What can hang from each mark:
nabo: geped govo
govo: domut ferer geped mubep nabo
geped: domut govo mubep nabo
mubep: nabo
domut: ferer geped govo
ferer: domut geped govo

Every row comes from one small tree of marks. The marks that hang from a mark follow it in brackets, in alphabetical order. Every link used is in the known rows. Which tree was each row made from?
Known rows:
govo(ferer(domut) geped(nabo)): [-29  -1  34 -22  18 -24 -62 -13  28  47  -1 -14  10  24 -24 -11  37  -3
   6   2  54  15  35  10  17  -1]
govo(mubep): [ 10 -15  15  -9 -19  17   3 -10  23   4  17 -18 -21  -7  -1  27  28   7
  12   5  53  16 -33 -16 -33 -25]
geped(govo(domut) mubep): [  0 -44 -12  48 -13  12   4 -25  -9  55  -5 -62  -4   0  -1  -3  33  13
   3  -4  23 -50 -20 -13 -22  16]
mubep(nabo): [ 17 -40 -17 -10 -10 -33 -50 -13  -7  19   8 -15 -20 -19  32  12   5 -15
  30  55  14  11 -30  -7  40 -56]
ferer(domut(govo(mubep(nabo))) geped): [ -5   4 -10 -26 -39 -38 -41  58  -2  -5  -5  -4 -16 -37  -2 -23   9 -43
 -40   3  40   7 -52 -45 -16 -49]
geped(nabo): [-12 -25  28  -5   7 -14 -38 -19 -15  14 -28 -38  -5  -8  32  28  21  -5
  25  64  43  -5  18 -14 -18 -18]
govo(geped mubep): [  9 -18  -6  -6 -29  26   2 -28  28   4  17  15 -12   5 -42  26  25  25
  30 -46  48  19  -4   4 -36   1]
nabo(geped(mubep)): [-43 -33   5  27  20  60  10 -10 -26  27   0 -41  16  -6  -7   7  52  16
  33   4  38  19 -11 -36 -31 -30]
geped(govo): [ 32 -19  11  -9 -37   1 -19  -9  12  56  -8 -27  -7  -6 -18  16  12   6
  21  19   8 -38 -10 -24 -26   1]
domut(ferer(geped govo)): [ 15  24   2 -17 -37 -13 -76  53  10  45  25  44 -38 -38   3  24 -24  12
   4  13   0   0 -38 -44 -37 -34]
ferer(domut): [  0  -4  26 -29  -3  -8 -38  16  -5  28  -2 -20 -12  -9  -6 -25  19 -13
  -4  40  50 -16 -62 -19 -11 -45]
geped(nabo(govo(domut ferer))): [-22 -34   8  -6  18  -7 -23 -15  18  39 -19 -47  -7  11  50   9  52   6
  -2  72  22 -14   2   8  12 -32]
domut(ferer): [  3 -28  -3 -12 -35 -11 -70   7  -7  38  30   9 -30 -27 -11  14 -25  13
  -1  40  10 -11 -55 -35 -25 -41]
geped(domut govo(ferer)): [ 16  18  16  -7  32 -19 -53  -7  25  33  -1 -37   2  27  -3   0  35  -7
  -4  17  -4 -23  31   0   9   5]
domut(ferer(govo) geped(mubep)): [-30  10   8 -11 -40 -14 -49  25  -8  64  57  23 -19 -42   9 -11  -3 -16
  23 -18  10   4 -17 -42 -45 -40]
govo(ferer geped mubep): [ -4  -8   9  -7  -2  15 -21 -24  76  27  47   3  -5  27 -40  21  44  21
   8 -53  50  40  12  14  -2   0]
geped(domut govo(mubep nabo)): [ 26   7  -6  -8   5  -6   2 -10  -2  10 -12 -48  16  24  22  31  28   8
  12   1  26 -28  30   5 -40  15]
nabo(geped): [-27 -32  11  -3  21  50 -23 -19   3  32  -6 -18  13 -11 -19   5  33  15
  31  14  33  11 -22 -37 -32 -45]
mubep(nabo(govo(domut ferer geped))): [  5 -51 -46  -5  -3 -21 -38 -24  35  47  18  -6 -17   8  20  -8  35   7
  16  27 -10   6 -28  28  69 -50]
mubep(nabo(geped)): [ -9 -44 -20  -5  12   1 -41 -25 -12  24  -2 -17  -2 -20  12  -1  19  -9
  41  42  19  30 -18 -20  23 -58]
ferer(domut govo): [  0  40  28 -36  -1  -6 -28  23  16  48 -11   3 -27  -2   3 -11  15 -13
  23  14  34  -9 -37 -18 -16 -36]
mubep(nabo(geped govo(ferer(domut)))): [-16 -27 -21 -26   4   3 -15   9   8  46   8 -36  -8   1  16 -27  58 -11
  18  53   4  34 -26  -3  49 -71]
govo(domut(ferer) geped mubep(nabo)): [  9 -63 -64  14 -31 -23 -68 -62  17  16  33  26 -36 -17 -33  -4 -14  16
   2 -31  29  10 -38   9  -1 -11]
geped(govo(domut ferer) mubep(nabo)): [ -2 -51 -26  48   2 -31 -29 -30  16  66  20 -72  -8  10  19 -12  43  -8
  -6  11  13 -13  -3   6  48   5]
domut(govo): [-33 -36 -13  -8 -23  -8 -32 -14  14  20 -10  -6   5 -17   0  18  -7 -11
  -7  13  -7 -25 -32 -48 -16 -51]
geped(govo(domut mubep nabo)): [ 27 -46 -15   7 -19  -1  -1 -40  33  55  -2 -53  16   7   8  20  17  26
   2  -6  46 -42 -21   3 -41  10]
nabo(govo(ferer geped mubep)): [  0  -5  -5 -22 -33  37  33   8  59  34  33  -3 -14  26 -16  17  65  31
  12 -18   8  23  -5  20   5 -22]
domut(govo(ferer geped(mubep) nabo)): [-61 -40 -24  13  -6  -6  -9 -14  31  51  20 -22  60  25   8  35  10  14
  -1 -44  12  -2  15 -10   9 -23]

Write each row's tree:
[-27 -67 -38  42  24  16  -6 -44   0  49  11 -20  47  21  18  21  15  50
  26 -36  56 -31 -21  23 -12  -7] | govo(domut geped(mubep) nabo)
[-21   4 -18 -19  16  73  48   5 -12 -14 -16 -30  -5   9   2   3  75  17
  20  13   2  24   0  -9 -44 -43] | nabo(geped(domut) govo(mubep))
[ -2  25  11 -13 -17  14   1 -27  30  19 -16  18 -25   7  -5  45  25  17
  54 -37  35  24  50   4 -39  14] | ferer(govo(geped(nabo) mubep))
[-21  27  18 -37  18  15 -12  17  10  66 -17 -12  21   8  17  -3  23   8
  40   5  52  -3 -23 -17 -32 -42] | ferer(domut govo(nabo(geped)))
[-61 -36 -15  -7   7  11  -5 -21  56  38  17 -37  54  15  10  30  29   4
 -16 -26  32  24  -6 -31 -23 -42] | domut(govo(ferer mubep nabo(geped)))
[-51 -35  15  14  53  25  -8   2  24  66  36 -63  64  31  39  27  54  28
  18   5  59  28   5  -4   3 -38] | govo(ferer nabo(geped(mubep)))
[-20   6 -11   4  12  30  24  19  10  25  20 -18   1  38  11   8  67  24
  15  -4 -13   7  16  24  26 -22] | nabo(govo(ferer geped(domut mubep)))
[-13 -39  -2  -4   1   0 -10 -19 -12  24 -38 -43  -9  -1  47  13  42   9
  11  76  17 -27  -5   4 -10 -30] | geped(nabo(govo(domut)))
[  0  22  23  -2  39 -25 -66  39 -36 -23 -33 -13  -4 -14  46  23  25 -13
   0  49  40   2  29 -14 -23 -18] | ferer(geped(domut nabo))
[  0  19  14  28  10 -16 -21  46 -59  -7 -37 -54  -2 -10  35  19  41 -12
  -1  25  27 -14  60 -14 -37  23] | ferer(geped(domut govo mubep nabo))
[ 12 -59 -63  -8 -38 -21 -42 -21  -4  36  12  13 -31 -13   9  -5   2  13
  19  35 -24  -9 -45  14  38 -51] | mubep(nabo(govo(domut(ferer) geped)))
[ 38   2 -32 -11 -30 -40 -52 -13 -24   1   5 -23 -43 -10  -8   3  -6 -13
  -3  15 -14  -9  16 -11 -19   6] | geped(domut(ferer) govo(mubep(nabo)))
[  5 -14   8 -11 -32 -30 -86  39 -27  22   8   8 -26 -42  11  22 -20   3
 -13  51  23   0 -19 -40 -43 -26] | domut(ferer(geped(nabo)))
[-32   4  -1 -13 -34 -23 -40  27 -10  74  56  15   8 -33  33   2  -7  -4
  31 -19  18   2 -14 -32 -51 -41] | domut(ferer(govo(nabo)) geped(mubep))
[ -5 -19   7  -5 -22  11  -4 -36  10  -5 -11  -5 -10   4 -22  37  28  16
  33 -24  58  25  41   8 -43  17] | govo(geped(nabo) mubep)
[ 11 -29 -21 -23 -16 -25 -20  11  21  41  22 -25 -23   1  45   7  38  -7
  17  65 -13  17 -26   7  69 -67] | mubep(nabo(govo(ferer)))
[-68 -51 -26  11  -3  19   8 -14 -11  36 -14 -39  58  -3  21  28  11  12
   6  -7  15 -12 -12 -43 -34 -44] | domut(govo(nabo(geped(mubep))))
[ -7 -11 -12  -5  14  27 -51 -18 -25  31 -18 -16   2  -8 -37  -8  14  10
  13   9 -10 -15  12 -39 -52  -8] | nabo(geped(domut(ferer) govo))
[-21 -40   6   1  12 -16 -45 -50  26  12  11 -22  -6 -25  17 -18  42 -21
  -3  -2  74   0 -20 -10 -53 -22] | govo(domut(geped(nabo)) mubep)
[ -6  -7  12 -21 -31 -38 -29  23 -26  53  15 -36  -4 -28  -6 -60  35 -47
   9  10  38 -13 -24 -24 -10 -31] | ferer(domut(geped(govo mubep(nabo))))
[-55 -49 -24 -11  -2  13 -12 -22   5  39 -19 -22  58  -5  13  30  -2   8
   7   1  12 -15 -19 -45 -33 -55] | domut(govo(nabo(geped)))
[ 21 -47 -47  12 -21 -38 -80 -10  11   2  36   3 -48 -39  11  -3  -6  -3
 -28  14  40  13 -70 -14  -9 -37] | govo(domut(ferer(geped)) mubep(nabo))
[-40   0  14  32  52 -12 -11 -10 -78 -28 -33 -68  -4  10  65  26  48 -14
  18  49  41   2  61   1 -14   1] | geped(domut mubep nabo)
[-13 -50  -7  -5  16 -12 -27 -37  39  37  36 -23  38 -10  40  -3  27   6
   5 -18  84 -10 -47   2 -46 -39] | govo(domut(geped) mubep nabo)
[-13 -44  -3  10  46 -13 -33 -37  77  47  46 -49  29  34  45  20  41  24
 -21  -4  84   6 -43  23   4 -24] | govo(domut ferer mubep nabo)
[-31 -33 -31 -12 -68 -18 -43  -7   7  12  21   6 -25 -33 -23  19 -32  -7
 -33  -5  -6  -5 -45 -59 -50 -35] | domut(ferer govo(mubep))
[  2  48   6  -4 -14 -26 -19  82 -25  28   1  -4 -28 -24  35 -13  29 -26
  11   6  39  21 -27 -20   5 -34] | ferer(domut geped(mubep(nabo)) govo)
[-45 -39 -17  -3 -29 -11 -33 -39   3  16 -35   7  16  -8 -19  24  -7  -1
  10 -10  -5 -16  29 -30 -23 -13] | domut(govo(geped(nabo)))
[ 10  -7  -2 -17 -55 -14 -43  54 -20  14  11   2 -39 -40  18  24   2   7
 -18  43  16   8 -21 -31 -49 -26] | domut(ferer(geped(nabo(govo(mubep)))))
[-45  -6 -18  12  28  74  55  19 -50   1 -19 -47   8  13  20   0  79  18
  28  23 -10  10   4 -12 -23 -45] | nabo(geped(domut mubep) govo)
